Each row was made from one path, in order. Every step used is in the known rows, and no mark comes twice. Write each row's path.
Known rows
nulop/pive/zuzilo: [  2   7 -11   1  -1   2 -10 -13   6   1  -8 -16   7  -8  -8 -11  -3  20
  18  -3  -5  -5  -5   2   5   7  -3   1   0  -3  -9   4   8  -5   1   1
 -19  -8   2  -6  23 -13   6   2 -11  -5  -1  -7]
lerar/zuzilo/pive/nulop: [ -6   8  -7  -8  -2  17 -12 -28  17 -17  13  -3   7   7 -20   3  -5  14
  38  -1 -12  23 -30  13  -2  -8  -5   6   9  -6 -15   3  10 -22  -4   2
  -2  -7   0 -20   9 -22 -10  -1 -16 -18  -9   6]
dabub/zuzilo/pive/nulop/lerar: [-14  21  -9 -21   5   8 -21 -32  24 -13   1 -23  -4  12 -25  -4  -2  20
  37  -4 -10  26 -35  10   0  -6   1   4  10  -9 -15   1  -4 -11 -10 -13
 -19  -1   1 -23  13 -18  -1   9   1  -7  -2   1]
lerar/zuzilo/pive: [  8   2  -4  -1  -2  11  -2 -16  18 -16  11   2   8  12 -12   4  -2  13
   7  -3 -12  20 -20  10   1  -3   1   1   1  -6 -11   3   7 -14  -6   0
   6   0   2 -13   6 -14  -1  -7  -4  -6  -5   2]
masegi/zova/lerar: [  3  -6   1  -5  -3  -7  -1  10   5   0  -7  -5   1   4  -8   5 -12 -17
  -2   7   5   0 -14   3   9  10   3  -1   0  -8   4   5 -10  -7  -4  -9
  -2 -26   2 -11   4 -13   5   8   4  10   3   0]
nulop/pive: [  2   1 -15   2  -1   2  -9  -6   4 -12 -11  -1   2  -6   2  -7  -3   7
   7  -3  -4  -4  -2   0  -5   2  -3   9  -3  -8  -8   2   4   1  -4   3
 -12 -10   2  -1  17  -5   0  -2  10  -4  -5   0]
tado/zevotid: [  3  -4  -3   5  -2   5  -4   5  -1  -1   2 -11   3  11  -3   0  -4  -4
  15   4  -9  15  -4  -9   2  14  -6   0  -3  -5  -5   5 -11  10   5   0
   3 -13   1   8   3 -12   4  -6  -4   4  -5  -1]
lerar/nulop/masegi: [ -8 -10 -21  -6  -5 -12  -7 -15  -1 -12  -2  -1  -1  -2   2   2   7   0
   0  -7   0  -4  10   5  -8  15   9  -5   3  -7 -12  -7  -1 -11   5  -2
  -1  -3  -2  -9  -3 -14   9  -9 -11   4  -5   7]
fibel/nulop/pive/zuzilo: [ -8   2 -17  -2  -8   6 -12 -13   0   2 -10  -8   0 -14 -25  -8  -4  23
  21   6  -4  -8  -4  -2   0  10   2  18   0  -5  -4   1   8 -13 -10   3
 -35  -8  -5  -7  29 -22   7  11 -18 -11   1  -4]
zuzilo/lerar/nulop/masegi/zova: [-14 -16 -31   1 -14 -13  -8  -2 -10 -18  -9  -1  -2  17  -5   9   0 -10
   3   3   6   1  -9   6   8  23  18  -7  -7 -11 -14   3 -20 -21  12 -14
   6  -4  -8 -10  15 -17  17   1 -15  11   1   3]
dabub/zuzilo/pive: [  6  11   4 -16   7   6 -10 -25  22 -10   2  -5   1  14 -10   0   8  10
  11   3 -16  24 -21   2   0  -1  -1   6   3  -8  -4   8  -5  -1   1   1
   0   5   6  -9   1  -7  -2   1   6   5  -6   5]
masegi/zova/lerar/nulop/pive/zuzilo: [ -1  -3 -24  -9  -4 -16 -14 -10  14  -4 -15 -29   3   0 -14  -9 -18   0
  17   2   5  -6 -21  16   5  28  10  -6   0 -13 -12   1 -10 -23 -10  -4
 -22 -42   6 -25  30 -42  12   5 -17   9   2  -6]
nulop/masegi/zova: [ -5  -7  -8  -2  -9 -10  -3   0  -8  -4  -7   2   2   3  -7  13   9  -6
   2   2   0  -5  -7  -2   5  12   2  -1   2  -5  -4   6  -8  -5  25 -14
   4   1 -12 -10  -7  -2  13  -6 -11   1  -2   5]
dabub/zuzilo/pive/nulop/lerar/zova: [-10  17 -18 -19   6  10 -29 -27  17 -26   3 -30 -12   3 -23  -3   3  21
  47  -2 -22  24 -52  10   1  -6   2  -7  11 -12 -23  -3   2 -19 -21 -12
 -18  -1   8 -18  13 -26  12  17  -5  -9   0   5]
nulop/masegi/zova/lerar/zuzilo: [ 12 -15 -10  -3 -16  -8  -4   9  15  -6  -2  -3   9  -2 -16  17  -1 -13
   7  -1  -5   3 -10   2   8  18   4   0   0 -14 -10  11   0 -20   3 -14
  -2 -25  -5 -28   0 -28  13  -1  -7  -4  -5   9]
zevotid/tado: [  0  -2   4   3   2   6  -2  -3  -4   1   8  -3  -2   6  11  -6   0   1
   3  -8   4  -8   3   1   1  15   2 -10  14  -7  10  -2  11 -15  -1  10
  -3  -7   6   8  -3  -9  -2   5  -5  -9  -4   1]
lerar/zova/masegi: [  0  -6 -17  -2  -7  -1  -3   4  -3 -10  -2   1  -6 -17   6  -4  16   4
   3   5 -20   4 -16   5  -2   1  -4 -10   0  -7 -13  -2  14 -10 -13   7
  -8  -6  11  14   1 -12  27  12   1  -4   0   7]
tado/zuzilo: [ -1  -4   3   3  -7   6  -6  -6  -4  -4  -1 -16  -8   9 -14 -10   1   0
  -1   0  -8  -1  -3   4  -9   6   0   6   8   7  -1   7  -2   4  -1  -8
   7  -6  -2  -2   3  -7   6 -11   0  10   0 -11]
pive/zuzilo/lerar: [ -4   3  -8   8  -5   2  -2  -1   0   7  -2 -10   7   8 -13  -1  -7  10
   9   0   0   5  -7  -1  20   6   7  -8  -3   3  -6  12   0 -14   1  -4
  -3   2   0   3  24  -7  11  13 -16   2   5 -10]
pive/nulop/masegi: [-17   2 -11 -11  -5   9 -10 -15  -1  -6  -1   0   5  -9  -5   5   7   2
  30  -4  -2   2   7  -5  -2   3  -6   6  11  -5 -12   2  11 -12  17  -6
 -10  -4 -11  -9   0  -8  -3  -2 -13 -13 -10  10]
zevotid/tado/zuzilo: [ -2  -4   7   8  -3  12  -9  -5  -7  -6   7 -24 -11  14  -2 -15   3   0
   3  -6  -4  -9   3   5  -8  19   1  -2  21  -2   9   6   8 -11  -5   2
   1 -14   3   5   1 -17   5  -8  -6   2  -3  -6]
nulop/masegi/zova/lerar: [  3 -11  -9  -7 -10 -11  -3   5   4  -6 -11   1   6  -2  -6  12   0 -16
  -4   2   3  -1  -2   0   9  17   4   0   6 -13  -3   5  -6 -14  14 -16
  -6 -24  -7 -15  -2 -16  12   2   3   7  -1   7]
zova/masegi: [-4 -4 -9 -6 -5 -2  4  1  5  5 -5 10  2 -9  4 -6 10  4 -4  4 -8  7 -1  4
 -2  3 -4  1  0 -6 -4  1  7 -2 -4  6 -5 -7  6  6  1 -4 13  7  6  1  0  4]
dabub/zuzilo/lerar: [  6   0  -4  -2  -4   2 -12   0  13  -3  -5 -10  -2   9  -8   4   0  -1
  13   3  -8  16  -9  -2   7   7   7   0 -11  -6  -1  19 -15  -3   0   3
   0   6   4  -4  18  -2   7  13   4   6   3   2]
tado/zuzilo/lerar/nulop/masegi/zova: [-14 -19 -27   5 -20 -11 -13  -6 -16 -23 -11 -17  -9  25 -18   2   1 -10
   2   2  -3   0  -9   8  -4  29  16  -1  -2   0 -15  13 -24 -17   8 -20
  14  -8 -12 -12  20 -23  23  -9 -16  20   2  -7]
zuzilo/lerar/zova/masegi: [ -1 -14 -29   8 -13   0  -5   9  -9 -17  -9   5  -6  -9   3  -3   7   2
   5   5 -17  11 -20   5  11   3   2 -10  -4  -6 -17   7   8 -18 -18   5
  -7   0  10  19  21 -13  35  23   3   3   2   4]
zuzilo/pive/nulop/masegi: [-17   7 -13 -15  -1  11 -12 -33   4 -22   1   7   8   4  -8   1   6  11
  26  -4  -6  18  -6   0   0  -3  -5  11  18  -4 -15   0  14 -17  17  -7
 -11  -8 -11  -9   4 -11  -1  -3 -10 -10 -12  10]

Write each row's path
[-10   0 -13 -11 -11  11 -14 -28   9 -23   8   2  10  13 -25  15   5   8
  38   0 -11  15 -33   9   4   6  -4  10   8 -11 -18   9  -1 -23  20 -14
   3  -7 -13 -30   0 -24   5  -6 -27 -18 -11   9]	lerar/zuzilo/pive/nulop/masegi/zova
[  1   3 -23   9  -7   1 -11  -6   4  -7 -13 -14   8   2  -8 -10 -10  20
  17  -1  -3   2  -7   2  15   6   5   0  -3  -1 -14  13   2 -13  -1  -4
 -18  -5   0   0  44 -14  13   9 -10  -1   1  -9]	nulop/pive/zuzilo/lerar
[  1  -2 -16  13  -8   3 -11   0  -8 -12   1 -17  -3   1  -9   0  -2  12
  17   2 -11   3 -24   2  21   7   7 -20  -1   7 -14   9   3 -25 -11  -2
  -6   7   8   4  23 -14  25  17 -23   1   7  -7]	pive/zuzilo/lerar/zova
[ -2  -8  -7  12 -12   8  -9   2  -8 -11  -8 -19  -6  15 -13  -6  -5  -2
   0   3  -7   8  -2   5   0   5   8   5   1   9  -4  16  -7  -7  -5  -9
   7  -2  -4   5  23  -6  11   0   0  11   3 -12]	tado/zuzilo/lerar
[ 10  -4  -3  -5  -8   4  -3  -7  24 -15   1  -2   9  15 -18  11 -11  -4
   4   5  -9  19 -35  14  11   7   4   1   1 -13  -9   9  -5 -25 -11  -7
   3 -25   3 -27   7 -30   5   2  -2   2  -3   3]	masegi/zova/lerar/zuzilo/pive
[  1  -2 -18  -7  -4  -7 -16  -8  14  -9  -6 -14  -8  12  -8   2  -3  -4
  15   1  -2  14 -11   5   0  16  18  -7 -11 -10 -11   8 -20 -13 -11   5
  -1   3   8 -10  22 -20   9  11  -5  10   5   3]	dabub/zuzilo/lerar/nulop
[ -2   2  -5 -14  -7  10 -13 -18  23 -18   4 -10   9  10 -25  10 -16  -3
  34   5  -6  21 -43  15   7   3  -4   4  10 -17 -12   9  -4 -32  -7  -7
  -4 -33   2 -33  13 -35  -3   7 -10 -10  -6   6]	masegi/zova/lerar/zuzilo/pive/nulop
[ -4 -11 -12 -10  -4 -16  -3   2   6  -8  -7 -11  -2   3  -6   0 -14 -18
  -2   5  12  -3 -15  13  -1  23  11  -6   0 -11  -3  -4 -19 -17 -12  -8
  -1 -32   5 -19   6 -30   6   5  -5  16   5   2]	masegi/zova/lerar/nulop
[  2  -8 -18  12  -8   2 -10   8 -12 -21  -1  -6  -5   1   0   4  -2  -2
   8   4  -9   7 -16  -1  10   2   7 -12  -6   1 -13   5  -4 -18 -14  -2
  -1   7   5  12  20  -7  21  16  -2   3   5   0]	zuzilo/lerar/zova
[-19   1 -30  -6  -6   0 -15  -2   0 -12  -4 -17 -14 -18 -12  -6   6  12
  31  -2 -17   8 -31   8  -1  -6  -5 -15   8 -11 -26  -5  19 -22 -26 -11
 -24 -12   7   0  17 -24  25  21  -2 -15   3   4]	pive/nulop/lerar/zova/masegi
[-11 -11 -21  -8  -7 -17  -7  -7  -7 -11  -4  -1  -5   5  -4   7   6 -10
   2   3   5  -8  -7   3  -5  23  10  -7   0 -10 -10  -6 -15 -12  15 -11
   5  -9  -8 -17  -5 -17  13  -9 -19   5  -2   4]	lerar/nulop/masegi/zova
[ 17  -8  -2   1  -8   3  -4   7  25  -1   3  -6   8  -5 -11   6  -9  -6
   7  -3  -5   8  -4   7   4   4   3  -1   2 -10  -8   5   7 -21 -19   0
  -6 -22   6 -19   5 -26   1   4   2  -5  -2   3]	zova/lerar/zuzilo
[ 10 -11 -15  -7 -13   0  -7 -10  21 -23   0   3  15  14 -19  16  -1   0
   5  -2 -12  19 -23  10   8  14   2   3   8 -15 -13   9   3 -27   5 -16
   1 -26  -4 -27   3 -30  11  -4  -4   2  -8   9]	nulop/masegi/zova/lerar/zuzilo/pive
[-20   3  -9  -8  -6  25 -21 -41  -5 -26   4 -14  -4  20  -7 -13   9  11
  24 -11  -8   9  -5   9  -8  17  -7   7  41  -6  -6   6  23 -25  12  -3
  -5 -20  -7  -3   6 -28   4 -10 -15 -10 -15   3]	zevotid/tado/zuzilo/pive/nulop/masegi
[ -2  -8 -13 -11 -18   2 -14  -6  16  -9  -1  -8   8  -6 -23  18  -5 -12
  39  -2  -2   7 -17   4   3  13  -4   2  11 -14 -14  11   1 -29   8 -10
 -10 -30  -5 -36   6 -36   9   3 -18 -12  -8  11]	pive/nulop/masegi/zova/lerar/zuzilo
[-10  -2 -28   7 -14   7 -13  -8   0  -6 -16  -6   2  -6 -25  -5 -12  22
  22   7   1  -3  -6  -5  11  12  10  14 -10  -5  -9   8   2 -22 -16   0
 -34  -3  -8  -1  52 -23  13  18 -14  -8   3  -6]	fibel/nulop/pive/zuzilo/lerar
[  2   4 -13   2  -6   4  -5 -14  21 -16   9 -11   2  14 -19   3  -7  23
   5 -11 -16  19 -27  12   4  -8   8  -5   4  -8 -19  -3   7 -19 -22 -19
  -5   1   1 -19  13 -19   6  -4   1  -4   0  -4]	nulop/lerar/zuzilo/pive
[  2  -6 -40   8 -14  -1 -17  -3  -2 -17 -16 -11   0 -14  -4 -14   4  21
  21   1 -23   6 -23   5  17  10   0 -10  -3 -10 -26  10  17 -23 -17   5
 -26  -9  11  11  41 -26  39  24  -7  -3   1  -3]	nulop/pive/zuzilo/lerar/zova/masegi
[-13   1 -15 -19  -5   5 -14 -23  11 -24  -8   4  10   6 -13   8  -5  -5
  24   3   0  18 -23   8  10  11  -4   9  20 -17 -11   3  -1 -27  15 -16
  -9 -31  -8 -21   6 -25   3   5  -4  -2  -9  11]	zuzilo/pive/nulop/masegi/zova/lerar
[ -5  -8 -25  -9 -13 -13 -18  -7   5 -14  -9 -11  -5  16 -13  11   5 -10
  17   6  -1   8 -16   0   6  29  16  -5 -10 -16 -14  15 -30 -16  14  -8
   4   2  -5 -21  16 -21  20   5 -16  13   3   6]	dabub/zuzilo/lerar/nulop/masegi/zova
[-22   6 -32 -12  -3   6 -15 -22   7 -26  -2 -11  -7  -5 -12 -11   4  22
  32  -1 -24  21 -46  16   4  -9  -3  -9  17 -12 -28  -9  20 -24 -27 -12
 -20  -8   7   0  18 -27  25  20   0 -10   0   6]	zuzilo/pive/nulop/lerar/zova/masegi
[ -6  -8 -29   2  -9 -11  -6   7  -1 -10  -5  -9 -13 -12  -2  -5  10  12
   5  -3 -19   4 -24   6   2  -1   2 -19   2  -9 -21  -7  14 -16 -30 -13
 -15  -3  11   8  10 -17  36  16   7  -3   5   2]	nulop/lerar/zova/masegi
[ 15  -3  -4  -5  -8  10  -3 -11  31 -18   5  -2  12   8 -11   3  -9   5
   4  -5 -10  22 -15  13   5   0   3   4   6 -12  -9   4   9 -26 -20   0
  -5 -26   7 -16   9 -29  -2   1   3  -2  -5   3]	zova/lerar/zuzilo/pive
[  0  -8 -15  -8  -1 -11  -5  -3  17  -7  -4  -9  -3   0   2  -6 -11 -11
  -5  -4   9   3  -1  11  -8  16  11  -5   3 -11  -6  -9  -3 -17 -23   1
  -8 -30   9 -10  10 -28   2   3   3  10   2   3]	zova/lerar/nulop
[ -7  17   2 -23   8  18 -17 -34  22 -12   5 -10   1   8 -16  -1   3   9
  39   3 -12  24 -28   4  -4  -4  -7   8   8  -8  -7   8  -3  -7   4   6
  -8  -4   3 -19   5 -14 -10   8  -6  -8  -5   9]	dabub/zuzilo/pive/nulop
[ 13 -10  -2   1 -10  -4  -4  11  19  -2   0 -10   4   3 -18  13 -12 -15
   8   4   1   4 -21   9   8  12   3  -4  -6 -11  -5   9  -8 -18 -11  -6
   0 -28   2 -28   5 -27   6   3  -5   0   2   2]	masegi/zova/lerar/zuzilo
[  4  -2 -25  -9  -2 -11 -15 -12  20  -5 -14 -27   5  -9  -4 -15 -15  10
  13  -5   3  -3  -4  15  -2  21   8  -4   5 -12 -16  -4   6 -24 -16   2
 -28 -41  12 -15  31 -44   6   5  -8   5  -2  -5]	zova/lerar/nulop/pive/zuzilo
